Each row comes from the steps of one path. Every step used is in the known rows, and no mark comes twice. Write the path behind each row, first mark first.
In the rows, 128 means zero.
Known rows
n-u-l-k-c: [109 174  78 172 111 110 113 146 124 180 149  52 161 111 109  53 104 152
 101 140 139 161 147 141 205  91 143 140 118 104 168 137]
u-l-k-c-y: [114 183  99 192 100 121  95 157 119 125 151  53 156  95 101  65 106 165
  77 131 127 159 122 143 202  91 160 143 120 112 164 141]
g-p: [136 166 127 121  94  78 100 166 112 124 132  66 138 158 124 113 140 134
 116 155 103 127 141 142 121 146 175 123 117 125 137 131]
n-u-l-k-e-g: [100 182  78 167 106  84 158 157 114 187 142  49 166 126 123  54 122 156
  94 124 155 150 154 131 203  98 149 140 112  94 179 141]
z-g-e-n-u-l: [126 154 104 124 148  83 124 198 124 124 123  56 150 126 166  88 146 175
 107 179 149 144 161 110 146 104 153 122 107 110 159 107]
m-u-c: [117 148 125 161  85 105 109 132 105 116 117  39 135 134 123  61 145 141
 104 144 102 162  99 144 151  97 125 141 111 104 141 113]
l-k-u-c: [111 181  89 178  75 107 125 133 119 139 136  57 151 122 104  77 112 158
  78 119 133 160 123 137 185  83 151 150 122 103 147 131]
z-e-l-k-c: [123 161 129 144 109 128  93 159 100  98 146  80 162 118 127  90 133 182
  90 108 147 155 118 156 165 101 181 130 105 109 131 110]
g-e-z: [127 151 138 131 102  91 114 201 110 107 129  93 157 142 146  97 162 177
  89 127 135 132 137 126 114 132 157 136 102 114 136 140]
m-u-l-k-e: [115 154 102 167 106  97 152 136 111 136 137  45 165 120 140  47 135 157
  92 119 129 161 107 143 190  93 140 128 119  99 152 126]
n-u-l-k: [113 170  77 158 112  97 125 156 119 190 142  59 162 117 116  58 117 146
 104 142 139 153 147 144 193 104 138 135 114 106 167 139]
u-l: [126 172 114 154 112  93 109 190 119 152 135  67 145 126 116  77 143 143
 107 135 121 136 137 136 148 128 143 119 113 117 155 146]
k-l: [137 171 117 157  91  99 101 165 120 131 136  80 164 143 106  85 142 153
 112 117 140 140 137 161 150 124 159 128 114 114 142 146]
k-u-c: [112 182 105 175  81 108 108 145 132 138 122  55 138 131 103  80 135 148
 100 128 120 158 133 122 155  87 139 141 116 107 147 124]
m-u-l-k-c: [121 154 101 183  96 116 121 132 110 125 139  42 157 116 130  50 120 153
  94 132 119 166 103 149 192  84 138 130 125 103 151 123]
z-q: [139 174 133 126  71  73  97 184 121 154 125  63 139 164 141  90 159 140
 130 146 131 109 135 134 111 143 170 122  99 114 145 134]
k-c: [128 174 133 162  93 108  79 151 130 114 139  54 143 136 101  82 129 149
 109 112 121 142 135 142 142 114 161 138 114 114 141 133]
k-u-l: [121 183  94 176 104 106 121 168 139 153 129  66 153 128 116  75 141 147
 111 120 130 151 146 122 161  98 140 119 118 112 155 133]
c-k-e-z-q: [101 183 119 163  64  75 151 183 107 144 132  61 158 139 131  78 169 157
  99  89 150 142 149 127 150 116 163 134 106 101 156 145]
g-e: [135 149 134 118 132  93  92 191 131 106 134  82 156 126 138  99 155 172
 102 132 137 138 137 131 117 124 163 138 101 114 131 138]
e-c: [121 166 137 151  89 118  92 160 125 111 120  76 141 140 112  83 154 152
 112 117 110 148 134 161 124 125 161 121 102 107 135  94]
n-u-c: [105 167 101 151  97  97 100 146 120 171 128  48 138 128 102  65 127 139
 111 152 120 155 142 137 164 101 131 150 104 104 158 127]
c-k: [119 172 115 160  93  95 109 178 109 126 126  63 149 121 104  90 161 139
 113 101 130 156 142 147 143 116 145 137 112 113 145 145]
z-e: [134 155 141 117 118  95  83 183  97 103 124  71 146 145 133  98 168 163
 103 113 136 126 129 131 126 128 163 128  96 118 123 123]
z-g-e-n-u-c-k: [113 158  99 138 130  89 118 186 115 112 120  48 142 114 153  90 145 172
  97 175 149 163 156 111 153  85 149 138 107 105 157 103]
m-e-n-u-c-k: [104 170  91 150 133 104 127 133 109 132 119  39 151 133 128  68 178 160
 113 113 109 171 132 142 198  85 144 122 100 103 152 107]
e-n-u-l: [ 92 174  83 139 139  93 146 164 128 171 118  60 159 132 132  62 151 151
 129 130 110 164 147 136 178 106 127 109 106 107 162 124]
m-u-l-k-e-n: [102 157  93 164 118  97 168 135 115 135 130  45 168 121 147  45 141 164
  97 114 120 172 106 141 199  88 135 118 117  96 153 119]
n-u-l: [115 168  90 149 119  95 114 168 125 187 134  59 155 125 117  61 133 138
 122 145 130 149 154 136 170 112 133 129 108 109 165 137]

Which path is each row?
[ 89 166  98 135 135 109 110 164  97 124 115  57 150 121 135  78 163 171
 103 121 128 173 135 125 181  84 142 125  96 104 141 109] : z-e-n-u-c-k
[110 170 122 172  83 125  96 164 118 106 121  73 143 118 105  82 158 151
 108 104 118 170 142 163 141 106 158 125 105 104 141 100] : e-c-k
[140 162 137 138  52  64 133 192  84 118 119  64 130 181 146 109 150 145
  97 166 124 108 149 122 108 151 165 124 116 123 152 119] : e-z-g-p
[ 89 176  72 145 135  95 155 154 122 172 123  60 164 126 131  60 138 156
 115 127 117 168 141 141 197 100 131 114 109 105 164 126] : e-n-u-l-k
[119 171 119 167  87 127 116 143 122 123 153  79 164 114 107  81 112 165
 101 108 135 167 121 176 171 105 172 135 118 107 146 122] : e-l-k-c
[135 168 126 170 109 134  96 120 113  91 146  56 168 114 117  78 148 179
  95 102 124 160 108 175 193  95 185 137 102 109 145 104] : m-e-l-k-c-y
[123 173  97 165 104  96 124 175 109 155 145  67 153 116 113  72 122 153
  87 131 132 143 128 144 178 117 149 129 120 114 157 148] : u-l-k
[118 165 132 156 108 138  79 154 102  82 143  74 165 103 123  87 133 187
  86 109 144 162 111 157 176  92 181 139  97 111 134 105] : z-e-l-k-c-y
[136 168 116 174 103 131  93 141 109  94 131  66 158 130 118  78 178 167
 103  95 126 162 132 171 175  97 176 117 104 103 139  93] : m-e-c-k-l
[121 177 102 178  89 106 106 171 110 127 136  74 165 117 100  86 152 148
 108  99 147 164 144 160 166 104 152 135 117 109 148 150] : c-k-l
[105 181 101 193  77 113  94 161 106 129 135  59 140 105  88  78 130 150
  87 131 130 176 131 149 177  86 142 147 119 105 153 142] : u-c-k-l
[ 97 177 118 167  76  81 155 177 108 132 132  64 160 131 115  79 168 158
  94  72 146 153 149 132 155 114 152 139 109 102 151 147] : c-k-e-z
[110 153 128 175  83 118  93 123 108  95 113  31 139 117 118  58 144 149
  99 147  97 170  90 144 163  86 126 152 103 106 146 107] : m-u-c-y
[105 173 138 145 101  97 131 153 139 120 133  66 158 138 120  72 156 168
 102  89 131 147 146 143 139 118 176 127 100  97 138 103] : k-e-c
[ 86 189 111 187  77  89 133 163 102 127 131  41 134 117  99  76 143 155
  80 111 135 162 137 125 168  90 150 152 112  94 164 139] : u-c-k-e-g
[125 149 103 169  99 104 134 142 103 132 131  49 157 122 136  53 134 149
  98 133 119 160 102 151 181  98 131 127 120 105 149 125] : m-u-l-k
[104 173  77 155 119  90 144 153 125 192 148  53 169 116 119  52 118 154
  98 127 149 155 152 137 203  97 146 139 113  99 168 139] : n-u-l-k-e
[113 173 114 142  96  76 151 146 120 138 146  59 168 131 118  77 131 167
  82  88 148 140 132 144 171 117 172 146 112 103 143 144] : l-k-e
[154 146 137 117 120  75  97 204 118  97 126  61 142 138 154 108 151 166
 101 168 155 122 152 116 106 126 167 138 106 116 141 116] : z-g-e
[ 86 176  89 166 100  97 121 143 123 170 134  41 149 109 102  59 131 147
 103 128 138 175 152 132 187  82 136 156 107  95 164 131] : n-u-c-k-e
[ 81 180  94 136 141  77 173 156 142 168 131  52 171 131 136  56 153 166
 116  99 132 160 155 124 183 102 147 117 103  97 161 127] : k-e-n-u-l
[149 147 138 121 120  92 105 201 121  97 130  73 149 127 155 107 146 172
 107 167 158 135 149 134 110 122 173 132 106 113 143 105] : z-g-e-l
[120 178  95 183 101 110 107 162 117 144 155  59 152 110 106  67 106 159
  81 129 132 153 129 141 192 100 159 133 127 111 159 145] : u-l-k-c
[121 166 119 149  91 111 133 155 117 134 143  86 166 121 114  87 129 158
 106 109 135 158 120 178 156 120 164 131 113 109 144 126] : e-l-k
[122 175  93 166  85  99 132 142 123 139 133  64 163 133 112  83 127 156
  94 101 140 150 129 142 173  98 157 142 118 108 143 136] : l-k-u
[ 97 180  89 158 124  87 163 167 121 155 146  61 167 116 126  63 130 172
  84 109 135 156 134 135 198 104 156 121 117 104 162 142] : u-l-k-e-n
[ 91 164  81 149 144 115 117 168 128 125 131  76 169  99 139  77 143 186
  98 138 141 189 145 133 184  74 145 133 107  98 151 125] : g-e-n-u-c-k-l
[ 78 184  81 164 129  89 164 164 129 158 132  52 170 106 122  61 159 161
 110  89 142 182 158 129 197  85 142 124 109  96 164 136] : c-k-e-n-u-l
[117 173 103 165  86 120 141 144 127 139 139  85 172 118 115  84 127 160
 109 103 141 167 126 169 168  99 162 129 117 105 146 118] : e-l-k-u
[105 176 116 158 100  82 137 169 123 130 136  56 161 118 111  81 162 154
 105  77 146 157 150 137 157 108 159 141 109 102 147 146] : c-k-e
[128 168 141 134 100  85 104 189  79  98 116  66 140 162 137 102 172 165
  96 109 145 116 131 124 125 129 168 129  95 111 140 127] : z-e-g
[122 163 117 143 109 123 111 162 104 111 137  85 167 121 133  93 144 179
  96 104 153 157 121 151 165  98 173 125 104 108 130 107] : z-e-l-k-u
[103 179 102 187  79 137 123 132 126 120 137  73 165  94 103  76 116 168
  91 119 132 182 114 164 188  79 159 145 112 103 155 111] : e-l-k-u-c-y
